Every row comes from one small tree of marks. Brackets hold a mark, then the marks that hang from it, in alphabetical order. Every link used is in the known rows. Which tree was each row made from?
Known rows
[rezon [mizufof ferav [nitu [kerev fetin fibubob]]] muti]: [ 3.686  3.256 -3.545  4.063  1.726 -1.147 -0.116 -1.917  4.874  5.912
 -4.497 -2.854  1.989 -1.049 -0.509  0.596  1.316  0.091 -2.530 -3.684
  2.000  1.336  3.207 -0.294 -0.553  1.200  4.510  3.248]
[nitu [kerev fetin [fibubob rezon] [mizufof ferav]]]: [ 2.496  1.426 -3.702  3.822  1.284 -0.248  0.190 -0.716  2.132  4.140
 -7.301 -2.071  1.852 -0.180  0.296  0.980 -0.168 -1.042 -2.586 -3.742
  1.516  1.979  4.369 -0.461 -2.005  1.008  2.346  2.465]
[fetin kerev [rezon muti]]: [ 0.528  1.618 -1.676  0.731  0.754  0.835  0.645  0.872  0.795  2.778
 -4.627 -3.762  0.767 -0.973  0.910  0.746 -0.434  0.185 -0.206 -3.673
  1.018 -0.437 -0.561 -0.336  1.651  0.217  3.889  1.893]
[ferav karuka [nitu kerev] zepan]: [-0.898  2.065  1.023  2.623 -1.443 -0.464 -0.925 -1.279  0.902  0.571
  2.661  3.940 -1.611 -0.318 -1.160 -2.605  0.185 -0.245 -0.972  1.065
  1.022  0.428  1.212  1.203  0.010 -2.191 -2.517 -1.298]
[zepan [ferav karuka [nitu [kerev fetin fibubob mizufof]]]]: [ 1.722  2.315 -1.687  4.572  0.718 -1.600 -0.278 -1.844  0.681  0.894
 -3.087  1.400  0.791 -2.634 -1.500 -1.450 -0.322  0.253 -2.107 -2.666
  3.646  1.424  2.179 -1.176 -1.774 -1.727  0.638 -0.244]
[zepan [ferav karuka [nitu [kerev fibubob]]]]: [ 1.914  0.595 -0.358  2.476 -0.834 -1.086  0.083 -1.035  0.207 -0.231
 -0.445  2.952 -0.016 -1.662  0.034 -1.917 -1.951  0.502 -1.786 -0.225
  1.732  0.714  1.273  1.118 -0.058 -1.531 -0.760 -0.825]
[rezon mizufof nitu]: [ 1.735  1.824 -2.132  1.360  0.355 -1.069  0.031 -2.509  1.423  1.325
 -1.655 -1.745  1.743 -1.799 -1.215 -0.614  0.449 -0.133 -0.705 -2.815
 -1.342  0.228 -0.480  0.103  0.236  0.687  2.805  0.082]
[nitu [kerev fetin]]: [ 2.521  1.639 -2.196  2.434  0.635 -0.506 -0.637 -0.492  1.382  1.557
 -1.899 -0.907  0.406  0.904 -0.506  0.486  0.957 -0.528 -0.060 -2.172
  1.587  0.343  1.037 -1.271 -2.033  0.690  1.016  0.595]
[fibubob [rezon mizufof nitu]]: [ 1.328  1.220 -2.372  1.394 -0.271 -1.090  0.404 -2.563  1.798  0.868
 -4.016 -2.706  2.240 -0.972  0.032 -0.537 -0.661 -0.463 -1.438 -4.026
 -1.297  0.660  0.086  0.308  0.642  1.247  3.522  0.754]
[ferav karuka [nitu [kerev [fetin rezon] fibubob]] zepan]: [ 0.596  3.398 -0.606  4.597 -0.793 -0.324  0.376 -0.165  1.747  3.804
 -2.471  0.872 -0.705 -0.326 -0.625 -0.957  0.120 -0.023 -1.259 -1.306
  3.553  0.644  1.762 -0.188  0.028 -2.083 -0.129  0.630]
[rezon [kerev fetin fibubob [mizufof [ferav karuka zepan]]] nitu]: [-0.199  2.822 -1.141  4.242  0.312 -0.842 -0.088 -2.296  2.494  6.413
 -0.476  1.214  0.981 -2.334 -1.717 -0.868  1.191  0.278 -2.735 -2.891
  1.493  1.772  2.659 -0.337 -0.832  0.514  2.876  1.436]
[muti kerev]: [ 1.591 -0.086 -0.569  0.954  0.992  0.696 -0.145  0.214 -0.058  0.075
 -0.299 -0.382 -0.169 -0.519  0.934  0.050 -0.942 -0.994  0.016 -3.316
  0.766 -0.108 -0.658  0.124 -0.392  0.716  1.174 -0.043]
[mizufof ferav nitu]: [-1.589 -0.785  1.306 -0.139  0.760  0.873 -1.126 -0.498  2.053 -0.248
  0.497  0.713 -1.198 -0.465 -0.130 -0.529  0.393  0.142 -1.243 -2.003
  1.232  0.653  1.614  1.654  1.216 -0.124  0.611  0.952]
[fibubob [kerev [fetin [rezon muti]] [mizufof ferav karuka nitu]]]: [-0.616  2.385 -0.737  2.153  3.137  0.283 -0.941 -2.599  4.286  1.610
 -5.797 -3.371  1.146 -2.433 -0.821  0.713  2.551  0.064 -2.948 -5.738
  4.243  1.812  3.068 -0.083  0.143 -0.925  5.305  4.376]
[muti [kerev [fetin rezon] mizufof]]: [ 1.509  2.181 -2.153  3.269  2.657  0.794 -0.163 -0.519  0.415  1.688
 -5.812 -4.027  0.514 -2.016 -0.092  0.788  0.477 -1.223 -0.395 -7.050
  3.817  0.321 -0.282 -2.039 -1.047  0.124  3.743  1.239]
[zepan [ferav nitu]]: [-1.317  0.108  1.502 -0.261 -0.921 -0.263 -0.384 -1.424 -0.217 -3.320
  0.277  1.423 -0.836 -1.578 -0.410 -1.699 -0.432  0.230 -0.687 -1.612
  1.890  0.273 -0.323 -0.071  1.508 -1.641 -0.441 -0.616]
[rezon mizufof muti]: [ 1.035  2.346 -1.573  1.001  0.400 -1.222  0.622 -2.065  1.369  2.681
 -1.651 -2.461  2.113 -1.531 -0.279 -0.095  1.001  0.272 -0.827  0.362
 -0.354  0.135 -0.306 -1.041  0.644  0.412  2.408  1.135]
[fibubob [rezon muti]]: [-0.331  0.674 -0.568  0.093 -0.865 -0.311  1.065 -0.627  1.272  0.888
 -3.035 -2.036  1.286  0.668  1.524  0.162 -0.208  0.012 -0.934 -0.354
  0.328  0.431  0.823 -0.620  0.935  0.904  2.503  1.745]
[fetin [kerev [mizufof karuka nitu]]]: [-0.896  0.501 -1.053  1.360  2.979  0.305 -1.541 -0.046  1.787 -0.132
 -2.129  0.019 -0.119 -2.689 -1.741 -0.198 -0.122 -0.114 -2.074 -5.212
  0.953  0.695  1.660  1.681 -0.986 -1.519  2.285  0.408]
[fetin [rezon mizufof muti]]: [ 1.290  2.851 -1.933  1.230  0.531 -0.677  0.962 -1.821  1.408  3.144
 -4.555 -4.426  1.953 -2.027  0.292  0.120  0.879  0.267 -0.920 -0.889
  0.751 -0.150 -0.851 -0.837  1.841 -0.004  3.583  1.830]
[ferav karuka [nitu [kerev [fibubob [rezon muti]]]] zepan]: [ 0.500  2.788 -0.522  3.397 -2.307 -1.016  1.246 -0.853  2.291  3.270
 -1.802  1.637  0.388  0.430  0.793 -1.767 -0.979 -0.159 -2.342  0.733
  0.958  1.073  2.864  0.928  0.529 -1.010  0.328  1.091]
[ferav nitu]: [-0.366  0.832  0.446  0.633 -0.452 -0.128 -0.131 -0.682  0.471 -0.502
 -0.326  0.574 -0.883 -0.578 -0.869 -0.927 -0.104 -0.316 -0.466 -1.704
  0.739  0.111  0.472 -0.002  0.675 -1.387  0.177 -0.452]
[muti [fetin [rezon [mizufof karuka]]] [kerev fibubob]]: [ 4.427  1.956 -1.894  2.907  2.980  0.024  1.151 -0.535  1.615  2.350
 -5.632 -3.873  1.993 -3.081  1.008  2.184 -0.700 -0.424 -1.648 -4.060
  2.502 -0.070 -1.223  0.644  1.159  0.267  3.456  2.109]
[fetin kerev [rezon mizufof nitu]]: [ 2.149  2.155 -3.366  2.009  1.310  0.073  0.013 -1.115  1.256  2.690
 -5.605 -4.425  1.731 -2.724 -0.590  0.035 -0.895 -0.268 -0.710 -7.302
 -0.513 -0.212 -1.236  0.532  1.400  0.540  4.851  0.885]
[muti [fetin rezon] [kerev fibubob [mizufof [ferav zepan] nitu]]]: [ 1.131  2.123  0.835  3.457  2.351  1.300 -0.032  0.482  2.330  1.497
 -3.782 -2.707 -1.188 -2.133  0.266  0.553  0.510 -0.650 -1.364 -7.697
  4.283  0.629  0.783  1.510  1.877  0.183  2.450  2.896]

Write each row's tree
[-1.206  1.828 -0.097  1.563  0.117 -0.147 -1.028 -1.842  1.008  3.015
  0.833  0.839 -0.517 -1.580 -1.165 -1.179  1.120 -0.618 -1.994 -1.506
  0.411  1.000  1.823  0.649  0.198 -0.238  0.389  0.919] : [rezon [kerev [mizufof [ferav zepan]]]]
[ 6.099  3.204 -4.699  3.326  0.363 -1.737  1.233 -2.009  2.180  5.662
 -5.770 -4.683  2.387 -2.349 -0.139  0.317 -1.323 -0.278 -2.050 -6.449
 -0.518  0.100 -0.259  0.599  0.751  1.370  6.549  1.707] : [fetin [rezon [kerev fibubob] mizufof nitu]]
[-1.483  2.714 -1.191  1.882  1.796  0.751  0.285 -1.672  1.984  3.943
 -6.001 -3.880  1.195 -2.164 -0.444  0.687  2.791  0.100 -1.419 -2.371
  3.414  0.987  1.802 -2.229  0.793 -0.215  3.962  3.026] : [kerev [fetin [rezon muti]] [mizufof ferav]]
[-0.058  1.074 -0.809  1.988  0.802  0.142  0.317 -0.809  0.942  2.567
 -3.319  0.374  0.114 -2.417 -1.332 -0.553  0.009 -0.545 -2.226 -2.180
  0.561  1.299  3.313  0.678  0.200 -1.609  0.838  0.823] : [kerev fibubob [mizufof [ferav nitu]]]
[ 1.426  1.068 -0.410  1.195 -0.773 -0.685 -0.845 -1.758  0.460 -2.479
 -0.745  1.311 -0.823 -0.996 -0.547 -1.980 -0.591 -0.387 -0.880 -2.499
  1.658  0.347  0.549  0.564  0.252 -1.291 -0.331 -0.654] : [zepan [ferav [nitu kerev]]]
[ 0.810  2.080 -0.024  3.303 -1.497 -0.753  0.198 -0.230  1.034  2.425
  1.249  3.705 -0.885 -0.273 -0.724 -1.896 -0.749 -0.109 -1.393  1.116
  0.627  0.658  2.092  1.501 -0.409 -1.970 -2.101 -0.677] : [ferav karuka [nitu [kerev fibubob]] zepan]
[ 4.710  2.073 -3.894  3.232  1.109 -1.081  0.346  0.028  0.491  3.007
 -4.128 -1.067  1.283 -0.780 -0.855  0.187 -0.498 -0.790 -1.163 -2.181
 -0.502  0.711  2.477  0.485 -2.790  0.133  1.223  0.535] : [nitu [kerev fibubob mizufof]]
[ 2.060  2.344 -1.494  1.705  0.626 -0.446  0.597 -0.819  1.732  1.619
 -4.818 -4.873  1.633  0.433  0.703  1.434  1.136  0.094  0.043 -4.352
  2.750  0.410  0.006 -2.219  0.182  0.774  4.306  3.426] : [fibubob [kerev [fetin [rezon muti]]]]
[ 2.337  0.904 -2.494  1.250  0.640 -1.483 -0.074 -3.541  2.666 -0.553
 -4.175 -2.209  3.163 -1.331  0.165 -0.042 -0.840 -0.675 -2.532 -4.559
 -1.501  1.416  0.947  1.455 -0.138  0.591  3.780  1.831] : [fibubob kerev [rezon [mizufof karuka] nitu]]
[ 1.472  1.812 -0.480  3.304  0.835  0.714  0.841 -0.863  2.190  1.637
 -4.286 -1.982  0.840 -1.333  0.742  0.329  0.050 -1.205 -1.641 -7.182
  1.294  1.388  1.471  0.883  0.884  1.997  3.170  2.610] : [muti fetin [kerev [fibubob [rezon nitu]] [mizufof [ferav zepan]]]]
[ 0.654  2.576 -2.556  1.808  1.753  0.422  0.439  0.159  0.469  3.201
 -6.301 -4.514  1.270 -2.417 -0.204  0.454  0.180 -0.081 -0.752 -5.016
  1.119 -0.034  0.222 -0.787  0.637 -0.260  4.477  1.900] : [fetin [kerev mizufof] [rezon muti]]
[ 1.595  1.466 -2.039  0.919  0.666 -1.577  0.499 -3.140  2.605  0.660
 -4.158 -2.826  3.554 -1.033  1.053  0.490 -0.244 -0.210 -2.727 -1.265
 -0.519  1.315  1.227  0.361  0.254  0.279  3.335  2.863] : [fibubob kerev [rezon [mizufof karuka] muti]]
[ 2.974  2.162 -2.452  2.651  1.530 -1.060 -0.144 -1.826  1.300  1.205
 -5.213 -5.155  2.226 -0.783 -0.111  1.235  0.236 -0.253 -0.484 -5.487
  2.022  0.538 -0.694 -1.655 -0.026  0.446  3.134  2.337] : [fibubob [kerev [fetin [rezon mizufof]]]]
[ 6.553  2.973 -2.870  3.550  1.240 -1.867  1.224 -0.852  1.484  4.449
 -5.413 -5.771  1.994 -1.773  0.411  1.958 -0.975  0.291 -1.262 -5.202
  1.713 -0.375 -1.407 -0.339  1.515  1.557  4.675  2.409] : [muti [fetin [rezon [kerev fibubob] mizufof]]]
[ 0.993  1.430 -1.796  2.895  1.235 -0.079 -1.102 -2.730  1.531  2.506
 -1.579  1.376  0.732 -2.501 -1.466 -1.738  0.798 -0.294 -1.999 -1.853
 -0.172  1.307  2.610  1.402 -1.281  0.081  1.696 -0.098] : [rezon [nitu [kerev [mizufof [ferav karuka]]]]]
[-1.284  0.581  0.321  3.597 -0.352  0.093 -0.593 -0.281  3.671  3.008
 -1.248  1.971 -0.410  1.024  0.875 -0.677 -0.398  0.068 -2.714 -1.500
  2.909  1.899  3.902  1.470 -0.106  0.167 -0.165  1.975] : [mizufof [ferav karuka zepan] [nitu [kerev fetin [fibubob rezon]]]]
[ 1.238  1.217 -0.376  2.671 -0.314 -0.627 -0.802 -1.291  0.730  0.534
  0.250  2.329 -0.766 -0.776 -0.801 -1.784 -0.659 -0.212 -1.183 -0.384
  1.089  0.331  1.237  0.863 -0.441 -1.547 -0.582 -1.313] : [ferav karuka [nitu kerev]]
[-1.865 -0.267  0.477  0.931  0.997 -0.013 -0.593 -2.303  0.681  2.380
  0.746  1.242  1.166 -2.628 -0.114 -0.863  0.058  0.712 -1.906  2.567
  0.048  0.826  0.468  0.823  1.401 -0.472 -0.744 -0.073] : [rezon [mizufof [ferav karuka]]]
[ 0.949  3.100 -0.976  4.451 -0.402 -1.133 -0.038 -0.906  0.733  2.861
 -0.462  2.914 -0.389 -1.639 -1.910 -2.178 -0.112 -0.389 -1.916 -0.157
  0.712  1.081  2.839  1.020 -1.457 -2.433 -1.461 -0.702] : [ferav karuka [nitu [kerev fibubob mizufof]] zepan]
[ 0.208  1.307 -1.913  2.051  0.653 -0.144 -0.932 -3.665  3.228  1.431
 -4.345  0.564  1.052 -2.252 -0.325 -1.120 -0.311 -1.230 -4.118 -1.285
  0.369  1.621  3.400  2.314  0.937 -1.590  0.983  0.873] : [fibubob [rezon [mizufof [ferav [nitu kerev]] karuka]]]
[ 1.554  2.489 -1.759  2.364 -0.147 -0.467  0.565 -1.475  1.917  6.280
 -2.793 -1.871  0.976 -2.066  0.347 -0.075 -0.502 -0.236 -2.625 -1.700
  0.485  0.660  0.959  1.359  2.317  0.116  1.979  2.320] : [fetin [rezon [kerev fibubob] [mizufof [ferav zepan]]]]
[-0.444  1.687 -2.004  1.831  3.177  1.195  0.142  0.120  3.452  4.687
 -6.935 -2.442  1.001 -3.806 -0.258  0.750  0.132  0.283 -3.592 -4.813
  2.052  1.191  3.411  2.094  1.230 -1.284  5.239  3.513] : [fetin [kerev fibubob [mizufof ferav karuka nitu]] [rezon muti]]
[-2.317  2.910  1.057  2.607  1.067  0.568 -0.302 -1.592  2.128  2.876
 -0.216 -0.334  0.718 -2.958 -1.421 -0.703  2.410  0.944 -1.028 -3.114
  1.383  0.818  0.518  0.046  1.823  0.619  2.564  1.825] : [rezon [muti [fetin [kerev [mizufof [ferav karuka zepan]]]]] nitu]
[ 2.209  1.128 -2.409  2.169  0.370 -1.298 -0.125 -1.490  0.685  1.671
 -3.963 -2.563  1.060 -0.752  0.219 -0.170 -1.235 -0.873 -2.111 -4.816
  0.380  0.784  1.228 -0.187 -0.860  0.887  3.385  0.948] : [fibubob [rezon [kerev mizufof]]]
[-2.997  0.681  0.880  3.095  0.208 -0.470 -0.180 -1.474  3.507  3.366
 -1.251  0.718  0.878 -0.873  0.410 -0.555 -0.198  0.642 -3.144 -0.899
  2.524  1.924  2.450  0.634  1.493 -0.176  0.283  2.087] : [kerev fetin [fibubob [rezon [mizufof [ferav karuka zepan] nitu]]]]
[ 1.734  4.342 -2.408  4.883 -0.002 -1.103 -0.106 -0.764  1.783  3.261
 -2.951  0.264 -0.116 -0.525 -2.482 -0.843  1.345 -1.038 -1.260 -3.616
  2.037  1.202  3.166 -1.095 -2.340 -1.578  0.230  0.677] : [ferav [nitu [kerev fetin fibubob mizufof]] zepan]
[-0.727  1.284  0.498  3.178  0.609 -0.769 -0.781 -1.136  2.294  4.287
  1.486  2.368 -0.708 -2.217 -0.948 -1.569 -0.314  0.402 -3.248 -1.934
  1.454  1.472  2.916  2.163  0.169 -0.614  0.888  1.059] : [rezon [kerev fibubob [mizufof [ferav karuka zepan] nitu]]]
[ 0.409  1.542 -0.260  3.410 -2.064 -0.728  0.548 -0.380  1.389  1.849
 -1.197  2.672 -0.384  0.492  0.542 -1.814 -1.920 -0.508 -2.182 -0.022
  0.687  1.087  2.698  1.711  0.109 -1.436 -1.427 -0.031] : [ferav karuka [nitu [kerev [fibubob rezon]]] zepan]
[ 2.194  1.592 -2.448  1.974  0.749 -0.533  0.811 -1.959  1.683  2.097
 -4.449 -3.847  2.468 -1.237  1.956  0.085 -1.040 -1.040 -1.630 -4.019
  0.468  0.436 -0.447 -0.696  0.735  1.605  4.234  1.793] : [fibubob [rezon mizufof [muti kerev]]]
[ 4.344  2.798 -3.433  3.963  0.611 -1.232  0.212 -0.608  0.958  2.472
 -4.388 -0.480  0.391 -1.358 -1.719 -0.748 -0.542 -1.138 -1.654 -3.865
  0.257  0.804  3.001  0.482 -2.147 -1.250  1.394  0.065] : [ferav [nitu [kerev fibubob mizufof]]]
[-0.187  2.188 -0.713  2.264  1.512  0.905 -0.225 -2.177  1.640  2.161
 -2.958 -0.859  0.025 -3.177 -0.531 -1.146  0.963 -1.345 -2.002 -4.799
  2.075  0.972  1.983 -0.378  0.695 -0.757  3.382  1.249] : [rezon [muti [kerev [mizufof [ferav nitu]]]]]
[-2.472  2.999 -0.896  2.345  1.202  0.988  0.427 -1.655  3.035  4.423
 -4.688 -0.274  0.937 -2.917 -1.668  0.139  2.692 -0.120 -2.638 -1.934
  2.183  1.785  3.186  0.409  0.310 -1.411  2.629  2.657] : [kerev [fetin [rezon nitu]] fibubob [mizufof [ferav zepan] karuka]]
